What can hang from each mark:
Z_953: Z_78 Z_422 Z_763 Z_883
Z_422: Z_953
Z_40: Z_726
Z_812: Z_726 Z_953
Z_883: Z_953
Z_78: Z_953
Z_726: Z_278
Z_763: Z_726 Z_953
Z_278: Z_726 Z_929

(in the rows, 128 means zero)
Known rows, with every way that one mark hangs from another:
Z_40[Z_726]: [ 96  83 140 108 163  88 127 120 151 141 148 153  98 125 130 160 113 124
 159 127]
Z_953[Z_78 Z_422 Z_763[Z_726[Z_278]] Z_883]: [137  79 153  89 156  92 136 117 143 133 212 159  97 166 136 169 144  86
 162 140]
Z_422[Z_953[Z_763 Z_883]]: [131  70 133 108 173  89 143 107 139 136 153 157  89 124 137 142 120 105
 146 135]
Z_883[Z_953[Z_422 Z_763[Z_726]]]: [124  69 174  82 168  84 146  93 147 139 192 156  98 131 136 169 120  95
 166 142]
Z_953[Z_78 Z_422 Z_763[Z_726] Z_883]: [138  64 153  67 158  90 146 101 145 133 193 158  93 166 145 167 141  87
 164 146]
Z_78[Z_953[Z_763 Z_883]]: [137  70 132 112 168  87 141  96 133 139 177 171  97 130 140 138 132 107
 166 134]
Z_78[Z_953[Z_422 Z_763 Z_883]]: [155  70 125 111 161  88 147  81 133 139 197 175  99 126 139 153 136  99
 159 138]
Z_763[Z_726[Z_278[Z_929]] Z_953[Z_422 Z_883]]: [130 114 143  99 133  81 125  97 143 155 196 148 126 141 120 166 131 102
 154 138]
Z_78[Z_953[Z_422 Z_763[Z_726] Z_883]]: [140  75 145  89 153  83 147  80 139 142 206 167 103 139 140 160 141 103
 177 145]
Z_763[Z_726 Z_953[Z_78 Z_883]]: [116  85 154  68 154  86 132 107 148 144 172 141 105 155 142 149 120 101
 180 132]
Z_422[Z_953[Z_78 Z_763]]: [128  60 131  90 180  92 140 118 140 127 169 146  82 136 142 150 119 101
 159 139]
Z_278[Z_726 Z_929]: [ 94  80 146  84 152  87 145 107 138 147 142 141 113 137 127 146 124 115
 136 135]
Z_422[Z_953[Z_78 Z_763[Z_726[Z_278]]]]: [112  80 150  91 170  89 130 133 145 131 195 138  91 150 133 159 128 104
 175 141]
Z_763[Z_726[Z_278[Z_929]] Z_953[Z_422]]: [124 113 143  97 136  80 123  99 143 154 201 140 128 138 120 177 127 106
 165 139]
Z_422[Z_953[Z_78 Z_763[Z_726[Z_278]] Z_883]]: [119  81 151  92 167  89 131 131 144 132 191 146  90 151 134 149 132 100
 165 140]
Z_726[Z_278[Z_929]]: [116  95 135 126 158  87 121 123 135 144 155 152 112 123 120 148 124 114
 135 127]
Z_883[Z_953]: [113  70 159 109 180  88 136 109 141 140 145 155  98 102 133 138 100 110
 146 121]
Z_422[Z_953[Z_78 Z_763 Z_883]]: [136  62 130  91 176  93 142 116 139 128 163 154  81 137 142 140 124  97
 149 137]
Z_78[Z_953[Z_763[Z_726[Z_278[Z_929]]] Z_883]]: [122  96 149 105 147  80 125 109 134 146 202 162 110 145 125 146 147 110
 169 146]
Z_883[Z_953[Z_78 Z_763]]: [124  55 159  89 187  91 137 119 141 128 175 158  84 133 141 146 115  92
 158 133]
Z_812[Z_726 Z_953[Z_78 Z_422]]: [148  66 140  83 173  84 128 112 144 133 176 153 102  99 147 178 124 105
 158 128]
Z_812[Z_953]: [124  73 154 109 177  83 131 110 144 142 141 145 110  95 141 152 114 121
 152 120]

Rows:
[154  59 132  89 166  94 146 102 139 130 184 167  89 151 144 160 137  84
 146 138] -> Z_953[Z_78 Z_422 Z_763 Z_883]
[146  66 132  91 163  95 143 102 139 134 167 161  94 132 141 150 127  94
 137 128] -> Z_953[Z_78 Z_422 Z_883]
[143  54 151  86 181  92 144 103 141 127 195 162  86 129 140 160 120  84
 152 138] -> Z_883[Z_953[Z_78 Z_422 Z_763]]
[135  99 146  87 147  88 129 108 146 144 212 146 112 150 133 166 127  93
 170 130] -> Z_763[Z_726[Z_278] Z_953[Z_78 Z_422 Z_883]]
[115  74 162  88 161  86 140 107 145 141 161 157  98 157 140 154 131 103
 168 139] -> Z_953[Z_763[Z_726] Z_883]
[136  61 150  89 176  92 142 103 141 131 177 157  91 110 137 151 110  94
 142 126] -> Z_883[Z_953[Z_78 Z_422]]
[128  74 171  87 171  89 134 120 145 131 223 155  94 144 132 169 128  86
 168 139] -> Z_883[Z_953[Z_78 Z_422 Z_763[Z_726[Z_278]]]]
[ 95 103 136 124 152  86 113 134 147 144 165 154 109 126 114 161 125 123
 143 131] -> Z_40[Z_726[Z_278[Z_929]]]
[120  67 152  68 167  88 142 115 145 131 172 146  85 152 143 147 129 100
 167 145] -> Z_422[Z_953[Z_78 Z_763[Z_726] Z_883]]
[154  74 142 104 177  86 120 128 142 129 213 160 101 119 140 190 136  94
 165 133] -> Z_812[Z_726[Z_278] Z_953[Z_78 Z_422 Z_763]]
[139  64 153 105 178  88 145  95 141 135 183 166  94 116 135 162 114  92
 148 135] -> Z_883[Z_953[Z_422 Z_763]]
[119  80 160  91 163  90 129 132 143 133 192 155  96 170 136 154 139  94
 169 137] -> Z_953[Z_78 Z_763[Z_726[Z_278]] Z_883]
[131  80 132  90 163  90 132 108 142 140 162 150 102 140 141 142 114  98
 161 124] -> Z_763[Z_953[Z_78 Z_883]]
[148  80 141 105 172  86 118 128 143 133 196 154 107  99 138 180 127 103
 155 122] -> Z_812[Z_726[Z_278] Z_953[Z_78 Z_422]]
[127  60 171  63 172  88 144 103 146 131 203 153  89 143 141 168 125  87
 170 144] -> Z_883[Z_953[Z_78 Z_422 Z_763[Z_726]]]
[129  67 130  93 172  93 139 115 139 132 147 148  87 117 139 130 115 107
 139 127] -> Z_422[Z_953[Z_78 Z_883]]
[130  84 148  83 149  87 129 117 140 135 214 151 104 165 128 178 148  91
 159 151] -> Z_953[Z_78 Z_422 Z_763[Z_726[Z_278[Z_929]]]]
[135  84 147  66 147  86 139  93 147 144 192 145 108 150 142 164 124  94
 173 135] -> Z_763[Z_726 Z_953[Z_78 Z_422 Z_883]]
[104 108 154 107 153  83 121 116 147 152 184 137 120 140 127 163 113 113
 183 125] -> Z_763[Z_726[Z_278] Z_953]
[135  58 154  89 184  86 134 119 143 130 171 148  97 126 149 160 128 103
 165 133] -> Z_812[Z_953[Z_78 Z_763]]
[161  61 143  82 174  85 132 111 143 129 190 167  95 121 150 177 138  90
 157 137] -> Z_812[Z_726 Z_953[Z_78 Z_422 Z_763 Z_883]]
[118  66 161  70 164  89 139 116 145 133 173 154  91 171 146 152 136  95
 173 142] -> Z_953[Z_78 Z_763[Z_726] Z_883]
[121  76 153  91 159  83 141  95 138 143 185 162 101 144 141 146 135 110
 185 141] -> Z_78[Z_953[Z_763[Z_726] Z_883]]
[125  90 150 125 176  81 112 134 143 141 164 152 113  91 133 167 116 121
 158 116] -> Z_812[Z_726[Z_278] Z_953]
